Each row comes from the steps of one path. Every step used is in the known rows, and no mark comes twice. Write the path behind each row, first mark first.
In the rows, 128 means zero.
Known rows
w/g/f: [160 159 154 132 130  72 151 126 110 122 127 141 170  68  93 133  84 162
  93  87 131 113 175 153 184 161  91 113 146 151 105 157  66 120 171 159
 125 147 158  99 104 110 188  72 163  94 157 139 130 108 104  89 165  98
  95 149 105  72]
w/g/f/t: [131 137 127  95 126  82 184 127 116 127 134  98 185  28 121 134 103 183
  59  79 144  81 152 155 191 192  58 122 143 173 122 180  72 130 158 183
 151 127 162 105 137  97 174 104 100 125 186 114 117  90 142 102 164 134
  88 126 126  80]
w/g/j/m: [136 157 148 113 121  79 173 147 122 118 120 112 144 101 119 123 116 157
  93 102  86  79 174 123 231 157 101 121 178 179 131 151  58 108 140 195
 140 159 134  60 105 108 148 106 125 165 141 166 131 109 128 109 123 103
 143 175 109 119]
e/z: [181 147 149 158 150 126 144 106 121 138 145 116 184  94 154 103 103 119
 109  98 104 106 172 123 121 137 109 187 132 120 117 173 129 133 192 175
 115 158 126 137  58  63 162  96 113 130 172 133 103 118  96 128 177 151
 127 139 144 105]
g/j/m/e: [103 193 133 111 138 102 172 143 117  97 138 103 171  96 109  68 111 157
 111 100  66  83 181 110 188 161  83 142 155 151 143 144  86 116 124 209
 145 128 146  97 132  99 126 162 111 196 124 143 124 137 120 103 132 157
 155 143 128 112]
x/f: [148 154 148 104 163  94 163 138 118 131 121 124 164  80 121 112 107 122
 120  82  69  97 185 101 135 187  89 159 111 111 110 176  72 101 166 167
 128 111 196  81  88 116 166 106 110 120 184 115 126 115 105 107 210 104
 145 133 139  90]
h/e/m/j/g/w: [141 158 194 132 108 129 167 125 103 131 158 134 157 134 116 132 110 146
 109 100 122  83 178 109 209 141 120 159 165 168 142 133  68 100 172 159
 107 145 102  82 149 141 153  89 151 158 164 140 122 118  72 106 123 134
 134 161 127  99]
e/m/j/g/w: [149 153 180 127 108 117 172 117 108 136 168 126 148 133 110 133 101 151
  96  97 126  74 174  94 224 141 109 170 168 171 132 143  69  98 168 165
 111 153 103  75 140 146 156  82 149 152 167 141 120 114  81  98 129 119
 130 173 127 102]
h/e/m: [118 164 175 149 151 129 189 123  99 120 149 120 174 105 160 111  99 113
 130 111  89 148 205 167 135 138 126 169 161 143 155 135 100 159 136 176
 121 148  87 100  77 105 155 120 124 164 134 165 112  96 138 119 169 160
 141 126 139 114]
j/m/e/z: [139 173 141 167 151 128 145 119 125 112 158 109 180 110 142  79 106 131
 128  96  76 120 176 122 126 142  98 178 118 118 129 154 120 122 163 174
 131 148 128 133  86  66 141 118  99 148 135 149 111 133  85 130 147 185
 146 134 148 120]
g/h/e/z/w: [160 146 146 155 103 126 153 140 138 138 155 127 182 128 140  94 144 126
 158 115  91  83 185 145  82 151  96 170 131 101 127 170 139 108 204 129
 118 146 127 129  98  83 139 132  82 134 145 156 125 132 123 139 160 156
 126 132 136  97]
j/g/h/e/z/w: [154 148 150 161  93 136 154 126 139 140 161 133 185 136 149 106 146 118
 157 107  98  90 181 139  89 150  98 160 127 104 122 151 140  97 211 128
 120 154 122 118 108  96 137 128  85 125 144 158 130 127 100 147 148 157
 129 140 124  97]
g/j: [159 159 134  89 130  97 167 140 117 152 113 100 180  64 119  89 105 145
  78  96 119  43 169 111 209 152 114 136 197 166 116 173 101 117 167 221
 114 140 143 104  90  77 145 133 128 199 180 109 101 110 148  99 167  90
 117 155 112  77]
f/t: [124 143 114  88 130 104 192 138 122 126 138  84 180  32 149 112 117 153
  59  91 128  76 156 130 177 191  60 162 154 167 135 191  85 137 146 207
 153 123 163 110 137  91 160 146  78 153 193 108 108 103 159 113 166 152
 116 124 146  98]
w/g: [153 150 147 142 103  91 157 148 141 115 143 144 143  79 118 143 119 142
  91  83 126  97 177 127 189 144  88 150 149 134 121 127  93 131 186 178
 133 150 152  88 109 115 176 107 165  84 164 151 156  99 106 104 160 100
 114 151 118  94]
m/j: [146 139 143  91 119  97 164 139 131  99 142 123 158  60 122  98  91 152
  94 104 113  75 169 114 192 167 114 187 174 167 128 189  69 125 179 176
 120 132 162 104 104  87 146 130 159 178 169 135 127 118 170 149 162 110
 129 134 125  68]
w/g/j/m/e/z: [142 164 145 163 133 122 145 119 121 120 146 110 181 109 132  91 117 143
 121  92  84  98 172 123 144 135 103 158 126 128 125 138 123 117 175 177
 127 155 116 127  84  64 138 121 114 153 131 147 119 121  87 122 147 166
 135 137 136 108]
m/e: [113 195 131 123 138 113 164 143 128  95 149 115 181  77 113  68 110 141
 109  94  88  96 179 109 150 160  80 168 140 120 133 142 112 128 150 201
 137 118 166 120 142  91 143 169 129 159 144 129 124 138 113  96 161 161
 143 125 139  92]
m/j/g/h: [115 114 156 119  98 150 154  92 150 108 151 113 149  99  99 137 122 138
  81  86 111 112 151 117 212 154  78 150 184 142 118 153  62  73 134 148
 134 151 156  93 124  99 188 105 138 154 122 112 127 139  82 130 154  87
 125 126  89  95]
h/e: [129 175 176 130 148 142 164 160 118 120 113 131 188  84 141 103 112 107
 133 114  93 121 171 156 130 155 113 147 143 137 138 139 101 141 158 172
 127 122 145 122 113  82 154 135 138 146 156 134 124 132 118 122 143 170
 138 126 118  74]
x/f/t: [125 136 116  77 153  98 190 138 117 138 127  88 181  33 141 112 124 152
  79  79 101  73 164 122 154 213  55 155 121 141 123 193  66 118 156 189
 153  97 185  95 123 104 164 132  60 137 199  94 118  97 142 111 200 137
 119 111 148  95]
z/w/g: [156 151 134 145  72  74 160 158 148 124 159 147 142  97 118 133 139 147
 109  90 122  72 188 131 161 153  86 153 140 125 119 131 112 124 214 154
 136 156 141  82 124 138 149 124 142  82 165 174 159  96 125 113 154  99
 116 160 122  95]

Write each row's path
[144 153 147 130 114  78 166 136 123 128 136 114 151 119 130 120 119 157
 111 103  86  71 178 123 201 151 105 129 160 168 130 150  78 103 163 178
 135 163 117  67  94 105 137 108 106 159 144 182 133 108 129 123 122 110
 142 176 119 120]
e/z/w/g/j/m
[154 161 176 120 106 119 162 127 112 134 164 132 150 126 105 129 103 147
  92  96 127  62 163  87 224 144 104 160 166 166 129 148  66  89 179 166
 115 148 127  83 156 136 155  86 151 150 176 132 127 130  68  99 125 118
 130 174 122  95]
m/j/g/w
[105 138 186 133 118 169 156 124 127 108 118 124 173  96 123 122 131 110
 127 104 101 132 158 153 161 153 104 135 164 135 132 124  80  94 139 140
 125 130 149 122 128  80 163 124 143 155 126 119 133 142  85 139 130 145
 128 113  92  70]
m/j/g/h/e
[157 155 126 124  83  85 154 148 135 146 131 113 176  88 109 103 143 165
  99  90 126  31 175 121 189 144 102 132 166 147 111 133 134 110 212 190
 122 149 122 105 101  88 127 145 132 165 167 131 131  93 134 106 160  93
 103 151 108  81]
m/e/z/w/g/j
[119 137 159 132 117 118 174  87 122 105 171 120 167  88 152 135 109 135
  96  87 115 110 172 110 211 143 123 178 178 189 122 128  78 107 161 168
 118 170 102  67 105 133 148  98 143 152 148 160 138 102 102 148 132 110
 146 154 108  97]
e/m/j/g
[111 139 173 159 118 130 184 124 117 117 156 120 157 122 136 126 125 120
 136 108  91 143 210 178 142 142 105 163 163 120 151 124 101 136 140 147
 126 157  83  97  90 111 161 115 123 147 109 170 125  95 135 115 171 136
 128 121 130 117]
z/w/g/h/e/m
[151 171 122 137 102  94 162 137 137 134 167 115 182 128 137  72 139 149
 144 106  86  55 194 122 108 156  95 166 133 117 125 167 139 104 206 156
 127 147 123 111 107  90 113 149  73 161 144 169 117 121 133 130 150 157
 136 149 145 111]
g/j/m/e/z/w
[130 125 147 133  94 126 145 120 154 110 136 119 131  98  84 139 126 138
  81  82 114 116 168 136 202 148  59 142 169 107 119 144  81  98 147 155
 140 145 172 106 121  93 205 103 154 116 126 118 133 125  92  98 183  81
 105 120 105 102]
w/g/h
[135 134 151 110 125  93 181 118 119 104 161 114 155  72 128 107  82 146
 101 106 108  99 197 129 188 156 127 205 182 171 143 179  73 140 161 179
 116 151 112  95  81 102 142 122 151 193 145 153 118  92 185 146 177 116
 132 130 136  92]
e/m/j
[102 141 183 157 136 148 182 100 109 118 153 111 169 120 150 126 117 111
 128 103  87 161 200 166 153 137 110 156 168 134 150 122  96 133 116 157
 122 158  87  93  87 113 172 108 121 160 112 157 115 103 111 117 164 139
 138 121 120 119]
j/g/h/e/m
[127 148 154 118 111 122 163 101 138 104 159 130 164  80 144 134 116 134
  95  84 120  93 151  92 212 150 116 169 169 184 114 139  72  95 172 169
 122 159 141  75 121 126 152 109 148 137 161 143 145 119  95 155 121 110
 141 159 100  81]
m/j/g
[145 136 184 178 136 177 137 105 121 136 130 113 190 114 151 119 126  99
 134 103  97 133 160 148 116 129 110 156 133 118 117 136 124 107 172 144
 114 152 118 148  75  52 170  97 119 135 138 122 112 133  55 139 150 168
 127 112 112  90]
j/g/h/e/z
[133 124 142 130  74 115 148 130 158 117 150 126 127 113  86 137 140 142
  97  86 115  96 176 138 180 150  56 144 162 101 119 149  91  91 164 142
 141 149 163 102 130 106 184 113 133 110 120 130 137 122 108 104 181  79
 111 131 106 103]
z/w/g/h
[148 157 138 168  77  82 153 150 142 115 170 144 148 118 124 121 144 153
 133  87 104  85 188 130 142 145  85 161 114 117 123 119 120 116 216 146
 141 160 126  91 119 123 138 125 125  86 140 186 160 104 106 123 141 130
 123 152 131 109]
j/m/e/z/w/g
[152 169 175 126 114 121 163 124 111 145 158 132 155 132 117 136 107 141
  95  93 124  70 169  88 214 138  97 151 160 154 127 141  80  96 166 168
 118 150 126  82 156 149 165  80 141 129 179 129 123 130  50  80 131 129
 137 180 122 104]
j/g/w
[ 96 201 131 125 142 103 174 141 126  86 156 112 164 101 114  71 108 151
 118  99  63 112 178 112 162 166  73 156 138 136 147 146  83 120 121 191
 151 129 162  95 142 105 133 159 113 166 121 153 129 143 107 105 134 173
 168 140 140 123]
j/m/e
[161 147 150 168  81  96 147 154 147 129 152 150 157 109 133 131 145 135
 134  93 120  86 185 145 125 141  97 155 120 113 119 114 129 127 228 140
 130 157 125 102 104 111 145 125 139  79 155 172 159  95 108 126 147 129
 109 152 127  90]
h/e/z/w/g
[142 118 144 150  77 123 145 121 160 121 154 123 135 121  91 136 139 142
 104  88 115  96 175 139 165 148  63 152 153  92 117 149 101  91 172 133
 137 150 150 110 120  92 187 106 127 111 122 134 137 120  96 111 182  92
 103 128 110 112]
e/z/w/g/h
[170 148 138 164  76  84 149 148 147 132 167 143 149 107 124 129 143 141
 120  90 123  78 186 132 141 143  89 165 126 117 113 127 129 123 224 149
 129 168 131  96 102 115 148 112 131  74 165 174 155  95 114 121 156 114
 113 156 127  97]
e/z/w/g
[156 132 179 181 127 166 132 121 128 134 126 124 178 112 136 119 128 109
 135 100 103 133 165 160 114 130 105 152 130 104 122 134 120 116 183 141
 119 148 124 151  73  43 171  96 130 127 137 124 118 127  73 136 158 158
 112 108 118  89]
w/g/h/e/z
[113 142 175 136 118 132 176  92 123 102 162 131 173  91 158 135 118 126
 114  91 108 121 171 123 195 142 130 177 170 188 132 119  74 104 160 160
 120 167 102  76 104 127 141 105 144 154 142 158 139 107  98 156 122 129
 141 151 104  91]
h/e/m/j/g
[164 150 142 125  85  94 152 153 131 156 116 121 176  91 119 111 143 151
 108 100 125  39 176 131 179 142 117 128 165 154 113 130 128 112 216 182
 121 154 118 105  92  88 130 131 135 165 165 136 130  92 140 117 148  98
  99 149 105  69]
h/e/z/w/g/j
[114 112 156 124 106 148 159  80 143 101 156 110 146 107 110 140 119 136
  84  83 108 127 166 123 211 148  83 161 186 143 121 151  67  80 127 146
 132 159 135  91 118 107 185  94 137 164 113 119 124 127  90 125 164  89
 123 125  95 106]
e/m/j/g/h
[169 149 128 118  83  80 157 145 132 155 122 115 169  91 118 108 138 154
  96  90 128  30 176 121 194 142 112 133 169 153 108 140 126 111 217 188
 121 160 122  95  90  91 136 127 127 159 174 138 128  90 141 112 161  81
 100 156 109  81]
e/z/w/g/j
